Known rows, with every way that one mark hangs from another
q685[q380[q250 q498[q740] q918]]: [-1.93 -0.07  6.30 -5.65 -2.91  0.49 -2.95 -0.38  3.68 -0.35  1.65 -4.16
  1.68 -4.68 -4.25 -2.00]
q250[q918[q364]]: [ 1.79  0.99  2.10  0.83 -0.06  1.26 -2.67 -0.81  1.25  0.53  0.41 -1.17
  0.33 -0.44 -0.27 -3.78]
q685[q380[q250[q498 q740 q918]]]: [ 3.88 -3.11  0.68 -5.42 -3.40 -0.59 -1.37  1.19 -0.17 -0.84 -0.57 -2.77
 -2.12 -3.66 -5.44 -3.67]
q685[q380[q250 q498]]: [-1.05  0.67  3.76 -3.47 -2.04 -0.93 -2.92 -0.12  2.25 -1.05  0.34 -1.88
 -1.64 -3.58 -3.12 -1.02]
q685[q380[q918]]: [-0.11  0.16  4.10 -1.54 -1.78  0.38 -3.30 -1.33  3.44 -1.93  1.02  0.69
 -1.89 -2.90 -0.41 -1.20]
q380[q250[q498 q740] q918[q364]]: [-0.86  1.75  3.90 -3.76 -2.31  1.48 -0.37  4.10  0.68  1.00 -0.43 -3.23
  1.34 -3.25 -3.34 -6.27]
q498[q250 q380]: [-1.32  3.13  5.08 -0.11 -0.21 -0.22 -4.59 -1.69  1.09  2.40  1.78 -1.67
  0.61 -2.47 -0.57 -3.76]
q498[q380[q250[q740] q918[q364]]]: [-2.50  3.77  6.32 -2.90 -0.44  0.89 -1.91  2.07 -0.09  2.80  0.25 -3.73
  1.58 -5.25 -1.92 -7.25]
q685[q380[q250 q918[q364]]]: [-2.41  3.09  5.82 -1.64 -0.35  0.63 -2.90 -0.08  3.17  1.34 -0.52 -0.89
 -1.16 -4.49 -1.13 -3.29]
q685[q380[q498[q250[q918] q740]]]: [ 1.75 -1.93  6.94 -4.49 -2.34 -0.07 -4.97 -3.15  2.51  1.58  1.77 -5.21
  1.60 -2.86 -5.11 -2.92]
q498[q380[q250[q740 q918[q364]]]]: [ 0.87  1.66  3.72 -2.58  0.07  0.15 -2.05  0.77 -1.36  3.14  0.04 -4.41
  0.93 -4.41 -2.87 -7.35]
q380[q498[q740]]: [-0.05 -0.31  4.04 -2.93 -1.80  1.39 -3.12 -0.27  2.42 -1.31  2.67 -3.21
  2.09 -0.68 -1.18 -1.66]
q380[q250 q498[q740] q918[q364]]: [-3.41  2.83  6.96 -3.71 -1.52  1.89 -2.10  1.26  3.08  1.82  1.37 -5.33
  4.58 -3.37 -3.32 -4.63]
q380[q498]: [-0.18  0.67  2.55 -1.30 -2.09  0.45 -2.56  0.34  1.80 -2.16  1.59 -1.38
  0.53 -0.67 -1.13 -1.58]
q250[q498]: [ 1.39 -0.53 -0.19 -0.56 -2.27  0.96 -2.18  1.85  1.68 -1.80  1.49 -0.16
 -0.72  0.04 -0.71 -1.18]
q250[q498[q380] q740 q918[q364]]: [ 3.40 -1.94  3.07 -2.21 -1.27  1.16 -2.28  3.62 -2.11  2.30  1.21 -4.52
  0.80 -2.44 -3.26 -6.58]
q250[q380 q918[q364]]: [ 1.22  0.79  1.45 -0.79 -0.56  1.90 -3.10  0.27  0.05  0.22 -0.44 -3.62
 -1.37 -0.71 -1.88 -3.99]
q380[q250[q740] q498 q918[q364]]: [-2.39  3.05  6.48 -4.53 -2.04  0.89 -0.59  2.66  0.81  0.74 -0.47 -4.59
  2.48 -3.87 -3.87 -6.55]

Rows
[-0.96  2.03  5.13 -3.57 -1.23  2.48 -2.06  2.49 -0.12 -0.18 -0.82 -4.01
 -1.17 -2.07 -1.72 -6.01] | q250[q380[q918[q364]] q740]
[-2.15  0.78  4.81 -4.04 -3.24 -0.44 -2.26  0.14  3.13 -1.25  0.44 -2.41
  0.09 -4.71 -4.16 -1.88] | q685[q380[q250 q498 q918]]
[ 0.41  0.97  7.54 -2.40 -0.82  1.42 -4.20 -1.41  1.86  3.69  1.49 -6.45
  4.39 -1.55 -4.02 -5.62] | q380[q498[q250[q918[q364]] q740]]
[-0.66  2.18  2.87 -3.24 -0.73 -0.46 -2.18  0.58 -0.38  0.60  0.71 -2.42
 -0.32 -4.18 -1.31 -4.87] | q498[q380[q250[q740]]]
[-1.59  1.64  3.36 -2.60 -1.93 -0.29 -2.40 -1.15  3.49 -1.07  0.09 -0.19
 -1.33 -4.37 -1.87 -1.60] | q685[q380[q250 q918]]
[ 1.60  0.37  1.44 -3.50 -1.57 -0.66 -1.52 -0.25 -1.07  0.65  0.55 -3.72
  0.83 -4.34 -3.59 -5.75] | q498[q380[q250[q740 q918]]]
[-2.98  3.56  8.10 -3.16 -0.37  2.95 -4.53 -0.40  2.36  3.31  0.56 -5.86
  1.72 -2.26 -2.39 -5.72] | q498[q250[q380[q918[q364]]] q740]
[ 2.74 -1.87  6.56 -5.43 -2.80 -1.13 -3.65 -1.65  0.26  0.44 -0.05 -4.44
 -0.54 -3.40 -5.71 -4.74] | q685[q380[q498[q250[q740 q918]]]]
[ 2.15 -1.93  3.53 -3.69 -1.07  1.21 -3.26  0.94  1.71  2.58  0.68 -4.40
  0.04 -3.14 -4.24 -3.32] | q685[q380[q250[q498[q740] q918[q364]]]]
[ 0.12  2.44  4.00 -1.21 -0.42  1.36 -4.10 -1.10  0.36  2.68 -0.85 -4.86
 -0.47 -1.28 -3.09 -5.54] | q498[q250[q380 q918[q364]]]
[ 0.88 -1.32  3.39 -3.41 -3.38  0.92 -1.74  3.66 -0.48 -0.33  1.95 -2.97
  1.27 -3.13 -3.02 -5.02] | q250[q498[q380[q918]] q740]
[ 0.50 -0.58  1.15 -2.85 -2.32 -0.25 -2.57  1.18  2.02 -0.70  0.29 -0.63
 -2.88 -2.87 -2.64 -0.71] | q685[q380[q250[q498]]]
[ 0.30  1.95  6.06 -1.00 -1.11  0.43 -3.48 -0.79  1.11  2.72  0.32 -4.46
  2.74 -1.59 -3.82 -5.33] | q380[q498[q250[q918[q364]]]]
[ 0.90 -0.95  4.28 -3.78 -1.51  2.59 -3.48  1.09  0.35  0.78  1.19 -7.84
  1.71 -1.11 -4.42 -4.47] | q250[q380[q498[q740]] q918[q364]]
[-0.34 -0.65  0.57 -2.88 -3.99  1.99 -1.83  3.12  1.22 -2.37  0.73 -3.19
 -0.73 -1.07 -3.50 -2.30] | q250[q380[q918] q498]
[ 0.23  2.56  1.51 -0.21 -0.20  0.53 -1.75 -0.76  1.37  1.36 -0.47 -2.01
  0.76 -2.16 -1.65 -4.33] | q380[q250[q918[q364]]]
[ 1.65 -2.30  1.92 -4.71 -3.12  1.73 -3.05 -0.06  0.74 -1.55  1.75 -6.98
  1.42 -0.92 -5.16 -2.89] | q250[q380[q498[q740]] q918]
[-0.59  1.00  6.96 -2.76 -1.66 -0.75 -4.75 -1.72  2.33  0.58  0.71 -2.17
 -1.21 -2.74 -2.85 -1.82] | q685[q380[q498[q250]]]
[ 2.15  0.39  0.18 -3.62 -2.02 -0.39 -0.74 -0.96  0.18 -1.23 -0.53 -2.32
  0.13 -2.65 -3.11 -4.72] | q380[q250[q740 q918]]
[-1.91  2.15  7.32 -1.04  0.32  2.52 -4.05  0.67  2.14  3.06  3.04 -3.71
  3.13 -3.14  0.20 -4.77] | q498[q380[q918[q364]] q740]
[-2.62  2.27  4.41 -3.04 -1.33  0.99 -2.76 -0.43  2.61  1.45  2.72 -3.75
  3.39 -4.68 -2.03 -3.77] | q498[q380[q250 q918] q740]
[ 1.92 -0.33  8.89 -4.46 -1.28 -0.27 -4.07 -0.47 -0.19  2.76 -0.65 -5.23
 -0.38 -3.45 -5.03 -6.31] | q685[q380[q498[q250[q740 q918[q364]]]]]
[-1.01  0.27  1.96 -3.81 -3.27  1.71 -1.25  1.55  3.27 -0.22  1.83 -3.27
  3.10 -2.54 -3.34 -2.82] | q380[q250[q498[q740]] q918]
